What can hang from each mark:
z_359: z_721
z_745: z_451
z_233: z_745
z_721: z_505 z_745
z_451: z_359 z_745
z_505: z_233 z_721
z_366: z_233 z_451 z_721

Each row was made from one small tree. Brackets hold a mark, then the marks that hang from it, in the order of their numbers. Every link used is in the known rows. Write each row's tree.
In the rows, 128 means zero.
Known rows:
[z_366 [z_233 [z_745 z_451]] z_721]: [139 158  93 130 122 114  98 126 129 130 143 107 104 139 166 113  96  69
 155 134 111  86 161 126  36 128  92  71 163 163 111 158 156  81 104 133
 173 107 181 122 126  84 171  92 121 158  95 136 176 157  97 130 135 154
  83 164 168 160  76 117 129 122  96 103  96 170 124 122  64 148 151 112
 108 144  73 127 226]
[z_366 z_233]: [106 142 118 116 115 141 124 128 129 134 122  87 103 109 154 136  86 104
 132 109 116 112 137 157  71 114 124 115 143 135 158 147 153 111 121 132
 132 121 137 130 134 105 150 128 120 126 115 127 154 138 126 154 136 147
 122 117 125 144 107 131 124 116 121 129 132 147 127 109 109 142 138 128
 111 127 105 121 170]
[z_745 [z_451 [z_359 [z_721 [z_505 z_233]]]]]: [144 157 139 122 123 107  98 119 133 113 139 170 165 104 144  94 156 116
 141 118 132 141 134 134 129 109 144  64 113 144 168 169 118 113 161 101
 154  94 161 127 127 105 202 151 119 104 141 130 194  86  83 125 106 114
  83 150 122 103  70 108 105 143  57 156  88  61 117 141 130 141 140 166
 145 106 143 166 146]
[z_505 [z_721 [z_745 z_451]]]: [155 136 116 120 139 127 103 132 113 114 174 171 128 100 127 128 134 135
 149 106 106 134 132 148 129 136  83 114 178 125 131 139 128 108 149 129
 167 106 142 132 111 111 148 144  99 157 110 150 145  96 133 114 113 107
  91 163 142 140  84 131 124 159  97 163  95 108 112 126 126 140 151 110
 125 155 133 141 186]
[z_745 [z_451 [z_359 z_721]]]: [165 144 133 144 130  99  95 110 143 128 135 156 145 141 107 114 136 120
 152 112 149 145 118 133 139 120 163  77 130 148 125 158 115 117 150 118
 146  97 161 112 140 109 192 159 124  98 161 127 179  82  90 100 100 119
  84 134 136 120  90  98 108 152  72 118  97  50 119 125 127 135 145 164
 151 134 147 137 116]
[z_451 [z_359 z_721] z_745]: [124 113 103 145 107  64 146 102 161  87 122 150 186  80 108  93 158 133
 177 123 150 142 119 117 146 114 133 109 149 135 151 172 129 145 121 120
 182 148 113 104 227 110 161 114 167 119 168 116 187  93 104  60 102 110
 112 130 107 143 129  59 147 140  74 115  83  13 114 142 138 120  75 166
 127 100 152 186 111]
[z_451 [z_359 [z_721 [z_505 z_233]]] z_745]: [103 125 111 123  98  75 145 113 141  75 136 173 206  41 133  67 182 121
 173 135 125 138 139 116 138 101 102  97 123 129 202 180 137 138 134 108
 198 142 108 124 216 101 174 110 157 124 146 143 218  94  96  88 119 102
 120 146  91 125  97  53 149 132  63 166  89  31 111 164 138 130  67 170
 125  78 152 208 135]
[z_233 [z_745 [z_451 [z_359 [z_721 z_505]]]]]: [158 127 103 159 136  88 108 112 128 125 156 166 134 146 153  92 172  93
 154 141 131 137 140 129 121 125 129  61 105 170 117 155 123 100 161 108
 169 114 160 117 150 118 184 133 126 133 142 141 188  81  95  78 126 135
  93 188 168 133  80  90 109 166  72 120  97  97 138 158  97 147 141 144
 137 154 127 126 116]
[z_233 [z_745 z_451]]: [163 132 112 166 135 108  97 127 127 142 164 143 125 154 160 121 167  94
 148 134 138 137 136 124 112 117 140 101 124 157  92 138 118 101 145 128
 154 107 173 121 125 122 151 148 118 150 123 135 139 112 116  86 134 140
  91 177 174 146  82 128 122 162 103 100 107 141 130 141  86 152 145 117
 128 146 113 126 127]
[z_721 [z_505 z_233] [z_745 [z_451 z_359]]]: [119 167 137 130 115 132 112 145 110 112 182 213 155  58 211  78 190 117
 120 143  96 130 162 116 109 111  75 151 127 106 212 141 126 116 146 121
 170 105 125 146 127 123 172 134  77 136 129 154 203 117 113 124 108 106
  91 215 119 129  33  92 135 144  41 219 116  87 128 162 127 171 127 145
 116  84 154 165 156]
[z_745 [z_451 [z_359 [z_721 z_505]]]]: [155 150 134 142 136 102 111 114 132 126 139 166 142 135 121  97 153 120
 139 120 141 145 132 137 138 134 139  67  96 145 142 158 118 117 148 118
 150 100 162 120 136 112 201 155 118 109 146 134 193  77  86 109  98 108
  90 144 135 107  78  93 115 142  60 135  98  63 132 136 130 138 134 172
 150 131 153 136 118]
[z_359 z_721]: [141 104 125 112 127 111 122 125 128 106 122 134 149 154 117 121 108 136
 159 117 132 148  94 135 130 128 159  78 132 158 137 138 135 101 144  72
 138 140 129 126 130  99 145 127 141 145 119 136 147  82  88 126 134 120
 125 119 125 123 134 133 106 158 110 122 112 118 120 137 134 110 141 173
 154 148 155 115 123]
[z_359 [z_721 z_505 z_745]]: [128 112 123 124 140 120 144 143 104 102 159 176 144 142 168  91 132 136
 145 137 111 138 109 131 132 148 100 110 123 136 173 147 138  99 129  62
 165 153 112 144 125 106 149 119 113 175 111 160 174  82  87 105 142 113
 135 173 126 132  96 128 120 168  78 177 132 126 134 165 140 127 136 184
 138 149 175 101 116]
[z_721 [z_505 z_233] [z_745 z_451]]: [125 161 141 125 123 147 104 154  90 117 194 200 152  71 229  89 191 118
 113 147  86 128 160 127 105 113  76 158 114 112 194 136 122 106 144 112
 167 104 137 161  97 119 160 135  71 168 102 160 177 122 110 135 125  99
 100 208 122 137  29 139 137 143  54 211 127 138 126 160 129 164 141 142
 116  90 149 156 167]
[z_721 z_505]: [ 98 141 135 124 134 137 138 131  99 127 146 151 127 119 151  94 156 129
 103 143 107 125 150 135 130 147  79 112  74 119 156 129 129 120 131 118
 143 127 125 145 112 141 143 113 112 140 117 142 159 126 116 140 145 121
 145 145 121 109 101 115 136 119 108 171 131 161 143 149 137 133 121 146
 120 125 135 130 123]
[z_505 z_721]: [128 127 113  99 133 125 129 123 123 110 148 138 138  96  88 128 111 136
 145  98 111 131 132 149 138 131 101  78 146 134 134 140 138 121 162 127
 149 124 133 129 112 118 128 118 133 133 112 141 142 102 135 136 133 117
 118 117 127 113 125 121 121 136 134 150  96 123 109 124 133 120 134 106
 127 159 117 150 196]
[z_366 z_233 z_451 z_721]: [155 162 118 100 121 120 111 133 119 143 120 115 107 125 122 155  29  66
 156 114 107  74 150 116  56 142  56  85 176 132 119 149 169  98  73 142
 150 115 163 116 126 107 148  40 119 145  89 117 168 156 118 136 109 150
 114 132 141 214  88 125 144 114  94 128 126 177 118 133  80 122 135 142
 109 136  95 140 206]
[z_233 [z_745 [z_451 z_359]]]: [163 139 107 169 133  95 106 118 142 134 151 152 123 136 147 116 170  89
 149 137 137 135 143 120 117 120 136  93 140 160 104 143 119 110 155 137
 157 112 164 115 154 125 166 142 126 115 154 126 160 107 120  81 122 140
  82 183 169 144  84  84 119 159  92 102 101  85 129 136  91 155 138 116
 122 145 113 138 113]
[z_451 z_359 z_745]: [111 133 104 157 104  82 144 104 155 107 125 150 167  61 115  97 180 126
 151 133 144 130 141 111 139 113 110 148 142 108 155 164 128 165 115 162
 171 132 113 107 223 128 149 118 153 109 167 115 171 130 135  70 106 111
 115 141 110 142 121  51 165 117  93 115  93  20 117 134 128 128  67 133
 110  82 135 194 113]
[z_366 z_451]: [181 130 139 127 128 106 113 130 121 147 124 144 132 124 113 166  89  92
 137 121 132 118 122 116 134 142 102 113 132 127 114 129 134 124 113 139
 127 120 141 116 121 143 126  91 118 134 118 115 128 120 140 108 100 130
 128 135 138 191 107 130 140 137 107 127 136 153 115 145 115 119 123 152
 129 133 128 138 109]
[z_745 [z_451 z_359]]: [154 164 133 147 129 111  99 110 145 144 131 151 125 121 122 124 151 121
 132 112 142 138 139 132 134 120 147 110 126 129 128 149 113 132 138 152
 138  90 167 113 145 129 181 163 118  90 161 112 161 112 112 109  92 117
  81 145 139 124  90 100 121 127  81 109  98  57 127 114 126 141 141 134
 135 122 133 145 119]
[z_366 z_233 [z_451 [z_359 [z_721 z_745]]]]: [167 135 115 117 115  89 114 125 142 127 113 139 119 107 136 158  44  76
 171  82 120 113 112 137  83 121 102  94 192 139 167 176 164  97 115 122
 149 135 136 105 166 105 165  92 120 118 147 112 195 101 117 105  95 159
 105 156 127 211  83  92 121 157  58 140 123  82 117 142 102 141 129 179
 114 143 133 128 135]

Write each row's tree:
[137 121 129 106 119 113 115 128 106  97 166 164 172 118 170  96 156 109
 155 142 116 147 131 134 117 117 131  51  95 169 164 153 134  85 170  53
 168 121 145 147 108  93 178 125 119 162 101 162 191  73  72 128 142 119
 107 164 130 116  65 136 101 162  73 155 108 143 123 166 113 140 145 175
 145 129 148 143 156] => [z_359 [z_721 [z_505 [z_233 [z_745 z_451]]]]]
[116 119 125 134 128  86 150 132 133 100 131 184 141 117 139  84 138 136
 149 122 114 132 114 123 146 136  99 103 145 123 177 153 137 125 146  94
 165 153 105 122 174 117 170 111 120 119 164 143 194  88 101  96 121 123
 124 173 122 127 106  64 115 160  66 174 113  38 135 162 140 129 121 176
 133 132 170 124 106] => [z_451 [z_359 [z_721 z_505 z_745]]]
[110 120 119 114 114  84 140 122 129  86 129 169 163  91 146  81 142 116
 158 131 117 137 127 121 135 112 122  54 126 159 183 164 138 106 173  85
 162 149 120 122 163 112 175 101 145 103 153 141 206  85  94 111 136 135
 116 169 117 107  99  67 108 158  74 165 102  51 127 167 117 137 118 158
 133 123 141 154 138] => [z_451 [z_359 [z_721 [z_505 [z_233 z_745]]]]]
[141 147 121  82 113 140  90 143 110  86 194 184 176  31 164 127 138 120
 149 107  96 129 141 135 108  92  92 109 195 129 177 154 135  97 178 112
 176 111 135 144  96  93 145 139  92 156  92 154 164  98 126 145 117 102
  87 171 122 136  62 143 117 157  83 199  87 104  94 136 117 154 152  98
 121 108 134 188 247] => [z_505 z_233 [z_721 [z_745 z_451]]]
[178 136 111 129 124  89 123 131 123 121 134 154 156 112 102 138 110  91
 166 146 132  95 142  76 119 150  45 121 155 113  91 139 145 130  65 159
 186 123 148 108 162 126 131  33 135 175  91 118 159 152 119  77  95 104
 123 141 133 216  98 102 178 107  93 111 105 142 108 157 100 110  91 143
 113 115 120 184 163] => [z_366 [z_451 z_745] z_721]
[146 143 116 125 141 113 112 127 124 115 167 188 131  86 109 121 141 135
 152  99 118 130 130 142 138 130  82 108 188 121 141 153 130 119 152 136
 174 115 137 124 138 113 153 139 109 135 133 140 164  92 130 101 103 112
  88 171 142 132  83 101 125 156  83 169  89  67 113 126 129 138 144 107
 121 148 138 147 184] => [z_505 [z_721 [z_745 [z_451 z_359]]]]
[119 114 126 100 121 130 137 155  99  82 169 182 169 103 196  90 140 128
 152 137  99 137 115 126 120 120 104 109 132 143 201 148 143  94 154  51
 165 152 107 147 114  94 148 109 105 173 110 166 182  87  89 130 140 113
 127 179 114 131  82 130 116 164  67 200 126 129 122 169 137 136 135 172
 138 121 170 129 152] => [z_359 [z_721 [z_505 z_233] z_745]]
[109 149 126 120 110 116 117 128 111 111 166 176 156  69 190  82 193  99
 129 153 100 129 167 124 114 105  92  82  91 143 185 147 125 111 168 117
 163 119 137 143 125 125 170 113 109 118 129 148 195 121 113 134 140 129
 108 187 130 112  57  95 125 135  75 176 109 117 130 162 111 156 120 130
 112  99 120 174 161] => [z_721 [z_505 [z_233 [z_745 [z_451 z_359]]]]]
[166 146  98 110 127 100 112 133 119 138 133 112 101 134 146 148  49  47
 170 125 109  79 152 107  49 141  53  65 177 162 108 146 174  85  88 141
 168 125 173 111 136 109 147  32 123 164  87 127 175 153 127 113 123 170
 114 172 168 231  77 116 141 135  94 115 116 192 118 147  52 134 135 126
 100 153  73 134 199] => [z_366 [z_233 z_745] z_451 z_721]
[131 158 130 161 142 121 120 140 114 141 172 209 117 107 184  79 186 123
 116 142 102 125 153 126 127 142  71 151 117 101 175 134 124 124 127 137
 167 113 131 136 131 136 173 142  75 136 142 151 184 112 119  93 112 102
 106 210 141 139  53  88 141 144  51 195 119  86 143 155 140 155 127 147
 119 119 155 131 113] => [z_721 z_505 [z_745 [z_451 z_359]]]
[110 149 118 122 145 130 141 158  96 114 159 185 119 129 162  69 137 130
 130 164  89  93 151  96 102 169  23 138 145 105 141 122 140 118  94 120
 176 141 118 138 128 116 131  70  94 177  95 158 179 155 103 120 132 106
 130 190 134 143  94 109 152 124  93 178 119 141 139 163 119 132 127 128
 112 128 134 117 173] => [z_366 [z_721 z_505 z_745]]
[111 124 112 143 113  63 156 108 140  87 132 167 184  78 122  74 177 129
 163 138 132 140 130 123 147 124  95  94 111 124 170 177 136 143 126 111
 197 152 110 116 213 110 175 109 156 129 156 132 205  92  96  67 115 103
 125 140 102 130 111  48 157 132  67 138  94  36 119 160 139 124  67 170
 126 100 157 184 110] => [z_451 [z_359 [z_721 z_505]] z_745]
[111 119 129  87 120 125 134 135 107  85 148 151 166 106 152  93 131 130
 147 131 108 143 118 135 126 118 125  62  97 157 181 156 136  97 159  58
 155 141 117 149 112  97 163 110 129 149 101 158 184  88  79 152 149 117
 135 141 101 104  95 129 105 150  89 184 123 138 122 161 136 124 134 174
 143 120 155 147 161] => [z_359 [z_721 [z_505 z_233]]]
[109 133 126 119 112 104 143 135 128  88 137 194 165  80 157  83 141 130
 149 127 109 135 119 118 128 120 108  99 157 131 203 161 136 117 153  85
 170 151  97 127 167 107 169 107 125 114 161 146 203  89  95 117 123 123
 115 176 109 118  86  69 115 159  56 190 107  36 129 166 132 139 118 172
 137 112 164 143 138] => [z_451 [z_359 [z_721 [z_505 z_233] z_745]]]
[185 119 123 132 129  79 126 129 136 119 115 176 144 126 109 152  84 102
 166 108 134 132  98 108 145 142 104 104 174 136 139 156 140 115 125 123
 150 144 130 102 161 138 154  89 121 118 158 117 165  93 121  80  90 135
 113 167 139 201 104  89 127 167  67 136 114  61 114 155 122 122 122 177
 136 139 157 134  94] => [z_366 [z_451 [z_359 [z_721 z_745]]]]
[163 149 125 164 137 114 104 133 137 137 156 183 118 114 161 114 157 122
 137 121 131 126 133 118 125 128 118 168 175 110 139 135 117 127 123 143
 153 113 136 123 145 126 157 158  87 125 164 127 166 116 123  82  95 115
  87 193 143 152  75 100 135 159  65 146 110  57 128 129 128 156 138 136
 123 119 151 120 117] => [z_721 [z_745 [z_451 z_359]]]
[135 116 123 131 124  85 139 128 147 101 125 175 144 119 122 102 116 137
 159 110 128 136 101 120 136 123 133 117 185 132 156 153 133 122 139  99
 160 155 106 112 182 106 158 122 130 106 171 130 176  92 106  91 112 134
 111 164 127 131 121  71 111 167  76 141 100  19 128 144 132 131 131 165
 139 139 165 118 108] => [z_451 [z_359 [z_721 z_745]]]
[136 135  99  83 112 124  89 123 114  88 183 160 174  39 146 129 155  94
 161 116 108 137 149 139 104  85 109  50 158 162 146 156 136  92 191 107
 174 104 156 139 104  97 152 125 118 140 100 151 159  92 125 140 135 129
  83 167 140 126  71 135 108 166 102 166  83 126  95 141  94 153 150  88
 121 129 102 197 244] => [z_505 [z_233 [z_745 z_451]] z_721]
[168 126 104 170 125  85 104 111 143 128 149 155 127 144 136 113 161  89
 159 130 140 145 125 125 121 117 157  68 131 174 109 151 121 100 160 113
 161 116 166 109 155 112 176 143 137 122 151 129 167  87  99  74 123 146
  82 182 171 144  91  98 107 173  84 102  92  79 128 141  96 148 141 136
 141 152 129 127 117] => [z_233 [z_745 [z_451 [z_359 z_721]]]]
[114 135 117  74 110 136 123 148 110  75 177 174 176  18 154 126 123 125
 151 109  86 128 137 134 109  93  88 127 199 125 188 146 144 110 165 107
 171 136 112 144 109  99 118 120 112 143 110 156 158 104 137 156 125 117
 107 167 115 131  86 132 119 155 101 205  95 102  96 138 125 143 138  93
 113 111 130 183 239] => [z_505 z_233 [z_721 z_745]]
[117 126  98  77 109 119 116 134 119  83 169 156 172  34 142 124 140 103
 166 116  95 128 144 133 109  86 102  54 168 169 156 151 145  97 195 104
 170 131 129 138 121 102 121  97 135 145 105 152 161 103 136 146 147 140
 106 160 133 119  94 122 109 162 115 172  88 128  96 145  95 147 136  79
 107 132 102 189 245] => [z_505 [z_233 z_745] z_721]
[151 155 129  96 129 113 124 164  86 115 156 202 149  83 173 116 112  94
 147 159  82  89 156  76 103 152   4 126 164 112 166 128 150 108  93 124
 181 132 129 138 107 124 125  28  85 174  86 150 185 153 115 122 112 109
 123 200 131 200  53 114 160 135  60 201 130 164 114 186 100 134 124 149
 108 108 134 156 194] => [z_366 z_451 [z_721 [z_505 z_233] z_745]]
[133 142 101  98 104 105  97 123 124  89 182 170 180  31 141 122 152  91
 169 107 105 137 152 135 113  79 113  41 172 167 156 168 134  99 199 118
 174 107 155 132 126  99 161 120 126 116 127 145 179  93 127 132 123 130
  77 167 138 118  74 104 107 160  87 168  65  82  99 139  96 151 146  94
 113 122 100 202 237] => [z_505 [z_233 [z_745 [z_451 z_359]]] z_721]
[146 134 110 118  99 104 102 126 134  91 158 162 175  74 171 109 153  88
 168 128 128 139 132 116 102  73 156  65 147 171 160 159 128  91 176  93
 162 121 154 126 138  96 171 128 132 119 133 137 182  95 100 118 124 138
  80 179 134 132  72 115 105 170  75 140  89  84 108 146  94 155 141 133
 134 102 126 173 173] => [z_505 [z_233 [z_745 [z_451 [z_359 z_721]]]]]
[109 148 123 116 116 123 113 134  96 112 175 165 155  76 200  85 188  95
 121 158 101 129 170 127 105 111  93  94  76 148 177 141 128 103 157 108
 157 111 144 151 106 121 154 119 103 149  95 161 175 120 109 142 145 125
 114 180 131 124  61 124 125 133  83 177 120 168 131 163 109 158 130 128
 116 104 123 169 167] => [z_721 [z_505 [z_233 [z_745 z_451]]]]
[135 151 119  89 109 124  99 139 123  81 184 193 172  15 141 122 142 123
 162  99  97 125 143 130 117  86  88 106 207 128 189 160 136 105 178 122
 175 106 135 138 121  98 158 130 100 124 128 146 183  97 128 142 106 105
  76 174 118 124  59 109 115 156  71 207  78  60  98 135 124 150 145  96
 117 102 132 194 238] => [z_505 z_233 [z_721 [z_745 [z_451 z_359]]]]
[146 163 104 126 105  74 127 117 142 122 110 129 137  70 113 129  70  70
 175 114 121  76 158 102  60 131  40  99 189 114 142 181 170 129  63 174
 191 125 153  98 212 107 165  31 135 132 122 105 207 160 128  89  89 136
 106 146 123 223  90  64 173  99  63 117  98  89 104 140  88 123  87 142
  95  97  92 192 195] => [z_366 z_233 [z_451 z_359 z_745] z_721]
